(in the rows, 128 means zero)
Known rows, with every way that one mark hangs from another:
Z853(Z475 Z614 Z882(Z312(Z859))): [129 115 137 162 120 125  84 102 113 111 106 168 125 148 137 130 145 152
  93 103 172 116 139 103 121 159 122  92 137  75 162 107  90 190  99]
Z614(Z312(Z832 Z859) Z624): [173 104 133 122 159  94  87 148 122  88 109 177  77 141 121 137  92 116
  44 107 133 129 141 153  92 137 146 115 127  75 123 133 129 152 187]
Z491(Z475(Z312 Z362 Z540 Z781)): [135 113  65 172 125  85 138 167 147  94 167 162 128 131 125 130 149 131
 145 110 153 108 106 116 119 160  65  27  99 119  75 106 118  90 163]
Z578(Z832(Z491)): [101 159 137 152 131 144 129 127 150 119 100 154 103 135 136 134 107 164
 104 121 123 149  95 128 119 141 133 152 122  82 135 101 141 107 121]
Z624(Z614(Z312(Z475(Z781) Z859))): [160  76 118 150 154  69  89 138  99 129 127 150  86 133 142 107  77 136
  86 103 175 144 116 175 124 157 134 113 110 114 132 135  83 175 107]
Z578(Z832(Z491 Z624(Z614(Z312)) Z781)): [152 125 163 180 151 146 154 110 149  73  61 173  56 153  99 115 101 172
  85 125 158 145  60 144  61 118 158 175 130  46 115  34 129 132 115]
Z713(Z312 Z457 Z578): [179 152  63 108 138 159 118 137 116 153 131 162  63 180 113 136 115 116
 121 122 113 113 134 124 128 128 160 126 116 104  88 145 114 117 127]
Z713(Z312(Z614) Z578(Z832(Z491 Z781))): [125 163 112 149 127 152 146 123 160 128  78 185  47 203 120 128  96 162
 112 107 142 117  74 134  94 156 157 206 129  81  91  91 130 103 131]
Z312(Z859): [132 123 139 118 132  99 103 113 130 124 118 144 112 118 133 127 106 125
 109 105 135 134 145 147 139 132 144 126 122 138 125 128 122 157 119]
Z457(Z713(Z312(Z832(Z491 Z624) Z859) Z578)): [176 168 120 132 105 128  50 134 174  95 103 226  68 178 121 139  98 126
  49  84 146 107 141 165  85 161 184 152 130  70 104  91 145 155 165]
Z624(Z614(Z312)): [161 103 131 151 159 140 114 164  89 116 103 126 111 148 137 123 122 129
 111 133 151 136 107 144 110 131 143 114 135  88 126 125 108 151 135]
Z312(Z475 Z614 Z832 Z859): [126 107 140 135 152  60  89 118 154 114 101 164 101 124 195 106  71 133
  84  97 150  94 103 193 113 175 141 177 115 122 144 140 103 154 146]
Z624(Z614): [131 115 138 145 137 145 126 139 113 126 114 119 126 135 156 116 128 123
 127 133 150 132 109 134 125 124 134 129 139 117 137 111 120 140 122]
Z491(Z475(Z312(Z614 Z859) Z362 Z540 Z781)): [118 100  86 166 153  52 127 153 146  77 150 170 110 136 160 117 118 128
 139  85 175  93  92 144 126 171  90  57  99 129  81 108 110 118 168]
Z540(Z475(Z362 Z457(Z713(Z312)))): [108 121  95 154 111  81  93 173  85  97 144 135 141 140 151 129 141 105
 128 132 137 122 108 171 156 180 129  70 112  94  96 145 131 109 160]
Z624(Z614(Z312(Z475 Z832 Z859))): [178  89 136 155 163  80  65 153 117 113  84 170  86 131 173 114  74 135
  55 101 158 124 118 199 100 170 150 126 120  84 135 136  86 179 139]
Z882(Z312(Z475 Z614 Z832 Z859)): [145 108 144 150 174  78  74 107 138 125  94 176  86 140 180 112  82 140
  83 108 157  86 113 193 104 177 161 167 110  97 149 147  93 165 145]
Z624(Z614(Z312(Z832))): [168 104 126 160 172 135  99 165 112 102  95 145  96 151 148 127 116 128
  82 128 151 126  88 144  87 152 141 127 136  62 132 123 111 134 165]
Z312(Z475(Z781) Z614 Z832 Z859): [116  93 119 138 157  47  98 106 158 116 130 160  92 126 178 102  68 134
  88  97 168 105  87 171 117 178 126 179 109 124 142 141 103 134 154]
Z475(Z362): [117 122 127 130 122 108 131 141 130 108 125 132 140 134 141 130 146 118
 137 115 120 116 105 130 138 136 106 104 125 133 118 121 121 115 151]
Z578(Z832(Z362)): [130 151 139 145 131 119 118  90 136 126 110 151  95 139 151 132 138 137
 106 123 106 128  81 133 117 144 115 106 124  89 149 116 136 112 137]
Z578(Z832(Z362 Z491(Z475(Z457 Z540)))): [ 93 167 112 141 115  95 133 122 135 101 111 175 118 123 183 123 109 178
 100 116 117 128  67 157 121 159 121  72  91  74 120  80 145  76  90]
Z540(Z475(Z312(Z614(Z624) Z859) Z781)): [134  84 113 166 167  71 133 124 107 101 162 137  92 139 139 121 101 116
  99 120 185 129 124 151 129 142 118 120 118 114 110 131 124 137 161]
Z853(Z475(Z362) Z614(Z312(Z832(Z781)) Z624)): [147  79 142 171 132  88 142 168 137  44  96 173 122 169 110 131 151 126
  63 118 138  99  74 123  78 163  93 104 139  64 110  84 110 128 212]
Z624(Z614(Z312(Z475(Z540)))): [155  98 110 165 144 104 119 187  96 131 114 156 120 134 166 113 110 143
 115 125 143  94 122 170  98 131 131  85 117  91 116 123  97 163 111]
Z853(Z614(Z624)): [129 112 147 131 123 140 138 152 113 108 140 127 140 140 124 114 136 110
  94 136 142 117 130 111 116 106 112 127 141 101 140 116 140 136 154]
Z491(Z475(Z362 Z781)): [108 110 103 140 115  84 125 140 148  98 152 133 140 128 125 112 136 137
 142 108 136 142  94 136 136 162  77  77 114 148 114 108 117 103 161]
Z882(Z312(Z475)): [152 118 128 149 134 113 102 121 116 156 122 152 116 135 132 122 118 145
 120 133 134 111 147 161 119 147 139 117 110 113 143 148 100 154 109]
Z491(Z475(Z312 Z457)): [150 121  87 135 127 108 124 136 117 107 144 128 119 119 127 129 109 130
 116 137 156 154 121 141 131 169 119  75 100 114  96 135 119  92 118]
Z713(Z312 Z578(Z832(Z491(Z475)))): [140 183  95 150 108 165  95 161 163 144  95 190  76 182 124 138  97 172
  97  95 117 160 128 154 106 175 131 112 124  87 103  98 128 114 138]
Z475(Z362 Z457): [105 115 116 108 123  91 141 131 110 103 136 118 137 120 153 129 128 114
 131 125 126 127  83 124 153 145 111  99 106 124 111 136 128  82 132]
Z179(Z312(Z832(Z624 Z781) Z859)): [183 121 148 141 151  96 120  56 167  88  99 192  44 128  99 122 100 132
  61 120 154 106 105 154  51 117 170 167 124 111 110  66 125 159 154]
Z578(Z832(Z491(Z475(Z312 Z362)) Z624 Z781)): [143 143 133 192 112 107 159 103 198  51  87 189  79 140  92 125 122 171
 107 109 149 141  71 147  75 156 100 119 108  86  85  28 130  96 144]
Z578(Z832(Z362 Z624(Z614) Z781)): [151 129 171 166 131 126 157  48 157  92  84 157  65 144 135 106 138 145
 104 129 140 119  49 139  71 111 132 148 136  79 137  38 134 126 122]
Z457(Z713(Z312(Z475(Z362) Z832 Z859) Z578)): [166 131  91 129  89  64  29 165 154 119 115 219  91 170 157 132 111 104
  71  74 122  87 137 194 112 208 133  95 119 102  98 158 109 157 196]
Z312(Z475(Z362 Z457(Z713) Z781) Z614(Z624)): [ 74  78  99 110  94  36 127 139 102  79 179 137 142 137 161  94 112  95
 117 139 154 100  61 161 136 173 107 119 102 106 127 157 138  85 179]
Z882(Z312(Z614 Z859)): [133 115 151 137 176 113  98 106 111 123 101 148  95 148 148 118 107 131
 117 120 156 104 121 156 128 142 170 150 119 109 137 139 112 168 127]

Rows:
[175 120 148 146 110  65 136  51 181  96 100 182  89 128 142 103 118 146
  83 115 134  83  82 173  63 139 126 165 115 112 136  72 115 130 120]  Z312(Z475 Z832(Z362 Z624 Z781))
[161 146  69 111 160 154 128 137 114 144 121 155  63 194 139 124 108 115
 131 123 129  93 102 135 125 139 170 161 120 102  94 150 115 115 137]  Z713(Z312(Z614) Z457 Z578)
[152 132 166 160 101 114 149  77 153  75  77 163 110 146 146  84 123 172
 108 115 167 127  70 180  87 126 147 151 126 115 136  14 118 149  71]  Z832(Z362 Z491(Z475) Z624(Z614) Z781)
[143 111 114 142 153 100 137 149 118  94 139 168  91 139 155 131 110 108
 101 113 164  81 142 133 106 114 136 101 119  97  99 123 137 143 156]  Z475(Z312(Z614(Z624) Z859) Z540)
[ 82  86  95 119 134  40 149 123 114 110 159 116 131 128 183 102  96 121
 139 123 159 110  44 147 153 175  97 138  93 137 122 150 106  74 133]  Z312(Z475(Z362 Z457 Z781) Z614)
[114 151 111 158 123 118 115 174 168  95 105 184 138 126 161 119 110 173
 102 107 134 105 114 157  95 155 126 114 115  94 112  81 134 114 131]  Z312(Z832(Z491(Z475(Z540))))
[138 120  84 137  95  99  93 149 115  88 152 142 136 122 112 126 128 113
 116 145 156 143 120 159 128 192 130  61 103  93  96 141 136 105 141]  Z491(Z475(Z312 Z457(Z713)))
[130  96 119 180 153  91 150 164 101  86 138 130 128 151 166 128 142 110
 127 131 152  99 102 155 123 142  96  97 128 111 106 127 124 116 191]  Z540(Z475(Z312(Z614(Z624)) Z362))
[162 130 156 131 114  99 161  47 157  92 109 152  97 138 111 112 144 135
 118 126 134 100  90 134  89 105 137 150 126 127 126  61 133 132 103]  Z832(Z362 Z624 Z781)
[143 140 106 116 115 117  59 150 124 125 117 179  88 188 138 126 111 101
 109  96 144  97 136 169 124 175 174 137 135 108 100 154 131 168 165]  Z457(Z713(Z312(Z614 Z859) Z578))
[164  95 124 140 149  40  69 155 136  95  96 184  99 130 159 130  90 129
  66  83 126 108 111 192 111 182 118 101 105 105 118 143  89 153 169]  Z614(Z312(Z475(Z362) Z832 Z859))
[159 121 122 130 134  81  83 112 111 151 121 168  89 118 147 122  85 133
  85 120 140 122 145 188 113 142 153 113 109 145 137 144  97 187 109]  Z179(Z312(Z475 Z859))
[154 108 116 180 158  88 179 117 188  44 110 186  86 148 141 126 144 123
 121 115 166  38  53 120  52 132 111 140 119  83  69  60 131  88 191]  Z475(Z312(Z614 Z832(Z624 Z781)) Z362 Z540)
[188 110 142 132 150  55  99  84 138  85  79 191  64 147 120 125 111 136
  64  98 138 108  87 165  88 160 153 138 113  87 114 111 107 151 131]  Z614(Z312(Z832(Z362 Z781) Z859))
[116 103 133 128 125  97 137 138 119 122 131 136 126 137 166 103  96 121
 112 133 137 101 124 170 114 130 127 154 126 125 148 135 123 141 145]  Z312(Z475 Z614(Z624))
[130 129  95 180 146 113 162 139 165  75 146 169 106 143 139 112 108 162
 128 118 191  98  90 130  85 139 118 121 106  97  97  56 134 104 124]  Z832(Z491(Z475(Z312(Z614) Z540 Z781)) Z624)
[146  94  93 138 149  47 104 148 120 129 147 179  96 118 126 123  85 145
  98  96 147 107 142 161 114 145 123  84  91 118 102 138 100 160 113]  Z614(Z312(Z475(Z540 Z781) Z859))
[165 137 106 154 121  69  93  99 135 100 134 177  94 142 141 120 103 156
  86  90 178 150 110 156 141 178 120  87  94 118 127 100 107 137  83]  Z832(Z362 Z491(Z475(Z312(Z859) Z781)))
[143 128 116 127 123  54 128  65 152  97 144 167  98 124 178 110  82 153
  58 118 162 116  51 148 105 156 126 159  86  89 152  89 124  75  92]  Z312(Z475(Z457 Z781) Z832(Z362 Z491 Z624))
[112 111 109 107 123  48 119 128 117 131 139 157 121  90 177 118  78 135
 107 105 136 105 141 168 142 137 138  92  86 132 103 139 117 133  81]  Z312(Z475(Z457 Z540) Z859)
[162  99 120 130 125  95 118 162 102 124 129 153 112 136 117 124 101 127
  84 130 123 126 152 169 100 130 125 105 119 103 131 147 114 153 142]  Z614(Z312(Z475) Z624)
[160 116 118 146 138  82 105 131 128 100 124 157 105 130 138 144 129 107
 110  96 150 122 126 135 142 154 113  79 110 125 101 130 108 137 147]  Z475(Z312(Z859) Z362)
[167 126 158 148 133 133 130  86 121 106 112 132 109 139 169 110 143 124
 109 127 148 108  88 145 102 106 140 118 139 106 156  73 126 146 114]  Z832(Z362 Z624(Z614))
[142 141  68 140  71  92  79 200 131 138 143 205 127 171 148 132 147 114
 131 101 108  57 144 167 111 172 114  52 115 110  78 147 119 139 170]  Z457(Z713(Z312(Z475(Z362 Z540)) Z578))
[158 120 147 153 163 100 128  64 136 102  86 170  83 174 147 110 142 141
 110 133 152  66  51 150  81 159 155 179 121  76 140 110 112 121 143]  Z882(Z312(Z614 Z832(Z362 Z781)))
[142 107  85 155 144  66 128 139 136  98 166 170 101 129 133 142 134 114
 120  92 163  99 117 105 134 141  92  53  97 117  78 120 116 113 150]  Z475(Z312(Z859) Z362 Z540 Z781)
[100 107  82 148  91 101 103 179  87  68 138 168 162 142 133 129 158 135
 102 135 159  91  97  96 103 175 115  43 125  27 120 120 123 135 119]  Z853(Z475(Z457(Z713) Z540) Z614(Z312) Z882)
[159  95 128 151 139  76 124 112 166  59 103 185  68 146 124 109  91 125
  75 106 176 115 111 173  76 168 134 148 123  99  98  93 122 136 180]  Z491(Z475(Z312(Z614(Z624) Z832(Z781) Z859)))
[170 136 167 177 145 126 148  81 138  73  58 181  57 162 122 113 117 172
  76 123 151 129  39 152  62 123 155 159 125  42 132  30 126 135 100]  Z578(Z832(Z362 Z491 Z624(Z614(Z312)) Z781))
[143 125  78 136 140 113 150 146 107 115 157 139 115 119 139 146 125 119
 124 139 153 104 120 103 126 132 124  72  98  92  81 136 134  80 113]  Z475(Z312 Z457 Z540)
[ 98 115  89 147 118  81 140 160 150  97 158 154 147 124 138 114 144 141
 153 105 131 109 101 129 124 146  73  49 109 139  94  97 125  99 160]  Z491(Z475(Z362 Z540 Z781))
[179 104 145 156 163 147 126 140 111  96 104 134  98 140 123 120 121 128
 102 132 154 126 107 144  85 109 150 119 140  85 126  86 119 156 139]  Z832(Z624(Z614(Z312)))
[140 126  90 136 159  61 118 114 100 124 130 174  96 135 228 113 100 131
  85 145 142  46  45 178  83 163 147 112  96  87 138 140 113 101 132]  Z179(Z312(Z475(Z457 Z540) Z614 Z832(Z362)))
[152 111 116 145 145 131 148 140 113 101 141 135 103 155 138 130 122 103
 109 142 161 108 119 122 107 128 129 131 132  95 123 135 133 116 168]  Z475(Z312(Z614(Z624)))
[175 102 120 159 142  76 146 127 174  84 102 201  82 126 107 117 106 156
  89 117 136  68 110 163  34 126 134 138 109  83  88  74 115 133 142]  Z614(Z312(Z475(Z540) Z832(Z624 Z781)))
[159 122 127 175 147  92 115 132 165 101 119 199 110 128 159 125 137 142
 102 114 125  46 112 156  68 132 113  86 106  82 119  91 116 124 172]  Z882(Z312(Z475(Z362 Z540) Z832(Z624)))
[163 148 102 112  96 121  51 150 126 135 127 186  89 174 110 140 118 104
  96  96 129 120 167 159 124 166 165 102 130 110  94 151 132 172 153]  Z457(Z713(Z312(Z859) Z578))
[110 107  51 151  94  59 118 170 124  68 186 162 145 123 123 124 149 111
 140 129 160 110  84 129 131 190  85   9  86  93  66 129 138  69 170]  Z491(Z475(Z312 Z362 Z457(Z713) Z540 Z781))
[169 107  95 119 135  52 118 148  95 101 136 185 103 131 180 128 102 125
  50 128 120  76  98 165  83 145 124  68  93  54 121 141 125  98 141]  Z614(Z312(Z475(Z457 Z540) Z832(Z362)) Z624)
[ 92 119 100 174 127 116 132 135 121  95 111 174 138 164 181 133 173 152
 156 113 149  55  86 100 104 156 101  66 132  76 137 103  98 134 139]  Z853(Z475(Z362 Z540) Z882(Z312(Z614)))
[179 107 161 174 160 149 136  75 156  89  86 166  71 153 114 108 133 143
  96 139 172 102  83 136  53 117 160 173 135  66 126  58 119 138 149]  Z882(Z312(Z832(Z624(Z614) Z781)))
[160 118 131 141 105  56 124  74 161 117 100 176 102 134 154 107 119 146
  92 115 131  91  84 173  89 163 120 160 112 116 137 111 105 124 115]  Z312(Z475 Z832(Z362 Z781))
[130 104  83 177 138  60 128 147 138  91 157 175 112 135 142 155 143 123
 117  90 156 104 119 108 140 163  84  23 105 119  86 106 104 124 154]  Z853(Z475(Z312(Z859) Z362 Z540 Z781))
[120 168 143 150 125 125 121  99 139 119  96 164 102 144 160 131 123 162
  93 117 116 135  73 138 122 147 131 133 118  77 155  97 139 109 103]  Z578(Z832(Z362 Z491))
[153 116  57 138 141  83 123 131 116 132 156 158  77 147 136 112 108 116
 126 117 139 114  94 139 149 154 115 113  88 115 112 149  88 104 126]  Z713(Z312(Z475(Z362 Z781)) Z457)
[104 127 110 146 114  94 131 176 147  95 129 157 160 121 153 119 148 140
 153 105 112  99 117 152 122 141  89  47 117 139  97  96 124 119 155]  Z491(Z475(Z362 Z540))
[ 97 110 124 128 128  60 155 104 149  93  93 156 106 133 174  96  64 162
  94 126 168 101  45 173 106 176 154 236  96 101 120 109 112  86  88]  Z312(Z475(Z457) Z614 Z832(Z491 Z781))
[134 155  86 112 143 149 135 111 146 141 116 161  64 158 112 133 117 138
 116 126  86 126  93 120 115 131 138 130 114  88  97 129 133  94 144]  Z713(Z457 Z578(Z832))
[174 105 126 150 138  97  80 109 130  56 124 168  80 124 150 125 104  92
  54 127 190 122  95 155  93 164 166 109 118  49 111 104 138 128 164]  Z475(Z312(Z832(Z624(Z614)) Z859) Z457(Z713))
[153 113 142 138 141  85  79 106 119 150 113 167 102 123 138 122  97 141
 100 109 139 119 164 184 129 149 154 113 103 123 140 147  94 184  99]  Z882(Z312(Z475 Z859))
[121  96 103 133 122  79 132  61 131 107 101 173  86 143 158  98  98 157
 106 133 181  86  60 136  77 179 139 193 103  61 137 129  91 100  97]  Z853(Z882(Z312(Z475(Z457) Z614 Z832(Z781))))
